Known rows, with every way that one mark hangs from another:
tafog{zovav{botad nuzir}}: [  5  -3   2   0  -2  -4   1  -1  -1  -1 -19  -1   2  19  -7   3   0  -4
   3  -3   2   2   0 -12   8 -20  -1  -3   1   3  -1]
dazadug{gugise{sosi} zuzasim{zovav{nuzir}}}: [ 21   9  11   1  -3   3  -3  -8  12   1   3   5   6   8   2 -16   6  -4
   5   3  -2  -6   0  -9  12 -10 -10  -5  -3  -4  -6]
gugise{sosi{tafog{zovav{botad nuzir}}}}: [ 15   1   6   3  -2   0  -1  -7  -5  -1 -17   4   0  23  -3   5  -5  -3
   4  -2   2   3   1 -18   8 -18  -9  -4   0   5  -5]
sosi{tafog{zovav{botad{domu} nuzir}}}: [ 11  -3   3   1  -2  -6  -1  -5 -10  -1 -21   0  -1  27  -3   9  -2  -5
   1  -1  -1   5  -1 -13   7 -31  -7   0   2   2  -2]
domu{tafog{zovav}}: [-2 -6 -3  0  0 -7  3  0 -1 -2 -4 -5 -2 10 -8  4 -4  0  1 -1 -2 -1 -2 -8
  6 -1  2  2  0  5  4]
dazadug{gimaf zuzasim}: [13 11  9  2  1 -4  0 -5  8  3  7  0  3  7  6 -6  6  3  4  4 -4 -2  1 -1
  6  5 -8  1 -2  0 -4]
zuzasim{domu{tafog} zovav}: [  4  -6   5   0   0   4  -2   3  -2  -3   8  -3   1   1 -11   1   4  -9
  -2   4   3  -4  -7  -3   9 -15   2   2  -3  -8   7]
zuzasim{domu{tafog{sosi}}}: [ 11  -7  -2   2  -1   1   1   3   3  -3   1  -6   2   5 -11   4  -2  -4
  -1  -2   2  -4  -4 -10   6  -9  -1   2  -2  -5  10]
botad{domu{tafog{sosi} vosa}}: [  0  -7  -4  -1  -2   1   4  -3  -2  -3   0  -7   1  14 -12   8  -6  -6
  -1  -6  -4  -2  -3  -5   4 -23   0   5   0  -2   4]
dazadug{zuzasim}: [-2  7  5  1  1 -7  0 -4  5  1  3  0  2  2  4 -6  5  3  3  2 -6  0 -1  0
  3  2 -3  1 -1  0 -3]
sosi{tafog{zovav}}: [ 10  -2  -2   2   0  -6  -1  -5 -12   0 -12  -1  -4   9   0   6  -4   3
   1   2  -3   4   0  -5   2   3  -8   2  -1   6   2]
domu{tafog{zovav} vosa{gove{nuzir}}}: [ -4  -8  -2   0   2  -1   7   3   4  -3   0   0  -1  17 -19   9  -8  -2
  -2  -6  -4   7  -5   6  16 -13   1   4   0   0   6]
botad{domu{tafog vosa} zovav}: [-12  -5  -3  -2  -1  -3   1  -4 -12  -4   6  -4  -4  20  -9   8  -1  -9
  -3  -3  -3   1  -5  -2   4 -32   2   5   0  -3   1]
vosa{domu gove{nuzir}}: [  7  -1  -2   1   2   4   2   9   9   3   8   5   0   7 -12   4  -6  -1
  -3  -4   0   9  -2  13   5  -1  -8   0   3  -7   7]
dazadug{gimaf gugise zuzasim{domu{tafog}}}: [ 29   5  17   2   1 -11   1  -4  21   1  14  -2   4  11  -4 -13   7  -1
   2   6  -1  -5  -3  -5  14  -3  -5   3  -4  -3  -1]
zuzasim{dazadug{gimaf gugise} domu zovav}: [ 35   0   7   1  -1   2  -5  -5   7   4   5   0   6   1  -4 -14   7  -7
  -3   7  11  -9  -2  -2  13  -3  -8  -2  -6 -10   8]
vosa{domu{tafog} gove{nuzir}}: [  3  -5   1   0   2   3   5  11  10   1  13   2   0  11 -19   6  -6  -2
  -4  -6  -1   6  -3   8   9  -3  -2   1   2  -7   7]
botad{domu}: [ -2   1  -3   0   0  -3  -2  -1  -2   0   0  -1  -1   6   3   2   1  -3
  -1   1  -1   0  -1   0  -1 -14  -1   2   1   0   1]
vosa{domu gove}: [  9   0   0   1   1   0   0   5   8   3   6   2   0   1 -10   3  -1  -2
  -2  -3   0   5  -2  11  -1  -2 -12   0   1  -5   4]
domu{tafog vosa}: [ -8  -5   5  -2   0   1   5  -2   0  -4   6  -3   0   6 -13   4  -2  -3
  -1  -3  -3   0  -3   2   5 -11   8   2  -1  -1  -2]
vosa{domu}: [ 4  0  0  0  0 -2  0  2  1  3  5  1  0  3 -7  1 -1 -1  0 -1  0  2 -1  4
 -3  0 -5  0  1 -2  2]
dazadug{gugise{sosi}}: [16  3  2  1  1 -1 -1 -5 10  1  6  4  0  2  2 -9 -3  1  2  1  2 -3  2 -6
  2  1 -5 -2 -1  3 -4]
botad{domu{vosa} zovav}: [ -8   0  -6  -1  -1  -3  -1  -6 -14  -1   1  -1  -4  16  -2   7   0  -8
  -2  -1  -2   4  -4   3   0 -31  -3   4   1  -3   2]
vosa{gove}: [ 5 -1  1  1  1  2  0  3  6  0  2  2  0 -2 -3  2 -1  0 -1 -2  0  3 -1  6
  3 -2 -7  0  0 -4  2]
tafog{zovav}: [ 2 -2 -6  1  0 -6  0 -2 -4  0 -9 -2 -2  7 -1  2 -2  2  2  1 -1  2  0 -3
  2  0 -4  1  0  6  4]
zovav{botad nuzir}: [  2  -1   8   0  -2   4   1   1   3  -1 -10   2   4  12  -5   1   3  -5
   1  -3   3   0   0  -8   5 -20   2  -4   1  -3  -5]
botad{zovav}: [ -1   0  -6   0   0  -1  -2  -1 -10   0  -1  -1  -3   7   1   2   0  -3
  -1   0   0   1  -1  -4   0  -7  -4   1   1  -3   3]
botad{domu zovav}: [ -3   0  -8   0  -1  -4  -4  -2 -12   0   0  -1  -4  14   3   5   0  -6
  -2   0  -1   2  -2  -4  -1 -21  -4   3   2  -3   4]
dazadug{gimaf}: [16  4  5  1  0  3  0 -1  4  2  3  0  1  4  1 -1  0  0  1  2  2 -2  1 -1
  3  4 -4  0 -1  0 -1]

Rows:
[ -4  -6   8  -2  -3   1   2   2   4  -4  -5  -2   2  21  -9   5   2  -9
  -1  -4   1  -1  -2 -13   8 -35   7  -1   2  -4  -4]
zovav{botad{domu{tafog}} nuzir}
[ 14  -5 -10   2  -4   1   1  -2  -1   0 -21  -4   2  15  -6   4  -5  -2
   2  -4  -1  -1   0 -14   6  -7  -7  -2   1   2   8]
tafog{sosi zovav{nuzir}}
[  7  -8   1   0  -4   4   3   2   2  -3 -11  -5   4  23 -11   7  -3  -9
   0  -8   1  -4  -1 -20   8 -33   1  -1   2  -6   2]
zovav{botad{domu{tafog{sosi}}} nuzir}
[ -2  -8  -1   0   1  -4   5  -1   4  -4  -1  -3  -2  12 -18   7  -5  -2
  -1  -5  -3   4  -5   4  10 -13  -3   4  -2   2   3]
domu{tafog{zovav} vosa{gove}}
[ 14  -8  -3   1   0  -5   4   2   0   0 -11  -8   1  22 -21   7  -8  -2
   2  -9   0   0  -2 -17   4  -9  -9   2   1   1   8]
vosa{domu{tafog{sosi zovav{botad}}}}
[ 12  -3   0   1  -3  -3  -1  -4  -9  -1 -18   1  -1  15  -3   6  -3  -1
   1   0  -3   3   0  -8   6  -6  -6  -1   0   4   0]
sosi{tafog{zovav{nuzir}}}
[ 15  -5  -4   2  -3   0   2  -2  -1   0 -25  -4   4  21  -9   5  -4  -3
   4  -7   2   0   0 -19   8 -18  -7  -3   2   1   4]
tafog{sosi zovav{botad nuzir}}
[ 16  -7  -4   2   0   3   4   8   9   1   5  -4   2   7 -19   7  -8  -3
  -2  -9  -2   0  -2  -2   3  -2 -12   2   1  -7  10]
vosa{domu{tafog{sosi}} gove}
[ 21   5  10   2   1  -7  -4  -6   9   1   5   1   4   1  -1 -15  10  -3
   2   8  -1  -3  -5   0  10 -10 -10   1  -5  -7   3]
dazadug{gugise zuzasim{domu zovav}}
[ 14  -3  -5   3   1  -2   2  -3  -4   0 -20  -5   2  15  -7   5  -5   1
   3  -5   1   0   1 -17   3  -9  -9   1   1   3   6]
tafog{sosi zovav{botad}}
[ -3  -7  -5  -2  -4  -7   2   0  -1  -3 -10  -4  -1  22  -7   6  -1  -7
   0  -2  -2  -1  -3 -10   9 -24   3   1   2   4   4]
botad{domu{tafog{zovav{nuzir}}}}
[  0  -1   5  -1  -3   1   0   0   1  -1 -10   1   2  18  -2   3   3  -8
   0  -2   3   1  -1  -8   4 -34   1  -2   2  -3  -4]
zovav{botad{domu} nuzir}
[  7  -8  -1   1   0   6   6   1   5  -3   2  -5   2   6 -18   8  -7  -3
  -2  -9  -3   0  -3   0   7 -11  -6   3  -1  -6   5]
domu{tafog{sosi} vosa{gove}}
[ -2  -1   1   0   2   6   5   3   5  -1   5   4   1   7 -11   6  -6  -2
  -3  -5  -1   8  -3  15   9 -11  -1   2   1  -5   2]
domu{vosa{gove{nuzir}}}
[-11  -6  -2  -3  -5   0   1  -2  -9  -5   0  -3  -2  26 -11   9   1 -14
  -2  -4  -3   1  -5  -5   7 -41   5   2   1  -5   0]
botad{domu{tafog vosa} zovav{nuzir}}
[ 31  14  12   3   1  -5  -1 -10  19   4  12   4   4   9   8 -16   3   4
   6   4  -2  -5   3  -7   8   7 -13  -2  -3   4  -8]
dazadug{gimaf gugise{sosi} zuzasim}
[ 12  -2   5   3   2  -6   0  -6 -11   0 -17  -1  -2  15  -3   7  -4   2
   2  -1   0   5   0 -10   4  -8  -8   1   0   4  -2]
sosi{tafog{zovav{botad}}}
[ 21   5  16   1  -2   1   0  -5  10   1  -6   2   8  13  -3 -13   9  -5
   4   0  -1  -4  -1 -10  13 -20  -7  -4  -2  -8  -8]
dazadug{gugise zuzasim{zovav{botad nuzir}}}
[  7  -7  -3   1   1  -7   3   6   7   0   2  -3  -2  12 -18   6  -5  -1
   0  -5  -2   4  -4   2   6  -4 -10   3   0   0   8]
vosa{domu{tafog{zovav}} gove}
[  5 -10  -6   0  -5   1   6  -3  -2  -4 -15  -7   2  21 -19   8  -7  -5
   2  -8  -3  -1  -3 -12  10 -18   0   1   0   1   6]
domu{tafog{sosi zovav{nuzir}} vosa}
[ -4  -8   7  -1  -2  -3   6  -3   0  -5 -13  -3   2  26 -20   7  -1  -7
   2  -6   0   2  -4 -10  13 -31   6   0   0   2  -4]
domu{tafog{zovav{botad nuzir}} vosa}
[ -3  -3   1  -1  -3  -6   2  -7  -4  -3 -18  -1   1  28 -10   8   0  -8
   1  -3   0   4  -3  -5   7 -43  -1   1   1   2  -2]
tafog{zovav{botad{domu{vosa}} nuzir}}
[  8  -8  -1   0  -3  -4   3   7   9   0  -3  -2   0  18 -21   6  -3  -6
   0  -5  -1   4  -4  -1   9 -13  -8   0   1  -2   6]
vosa{domu{tafog{zovav{nuzir}}} gove}
[  4  -1   6  -1  -3   8  -3   0  -5  -1  -9   0   4  15  -4   2   5 -12
   0  -1   4  -2  -3  -8   7 -38  -2  -2   1  -9  -2]
zuzasim{zovav{botad{domu} nuzir}}
[ 13  -3   6   2  -2  -3   0  -5  -8  -1 -22   1   0  21  -5   7  -2  -2
   2  -2   0   4   0 -13   8 -17  -6  -2   1   2  -3]
sosi{tafog{zovav{botad nuzir}}}
[ 10  -2   2   2   1  -9  -1  -7 -13   0 -16  -1  -3  21   0   9  -3  -1
   1   0  -1   5  -1 -10   3 -21  -9   3   1   5  -1]
sosi{tafog{zovav{botad{domu}}}}
[  7  -9 -11   0  -5  -3   2   0  -2  -3 -15  -8   1  25 -10   8  -5  -6
   1  -6  -3  -3  -2 -18   8 -22  -3   1   2   2   9]
botad{domu{tafog{sosi zovav{nuzir}}}}
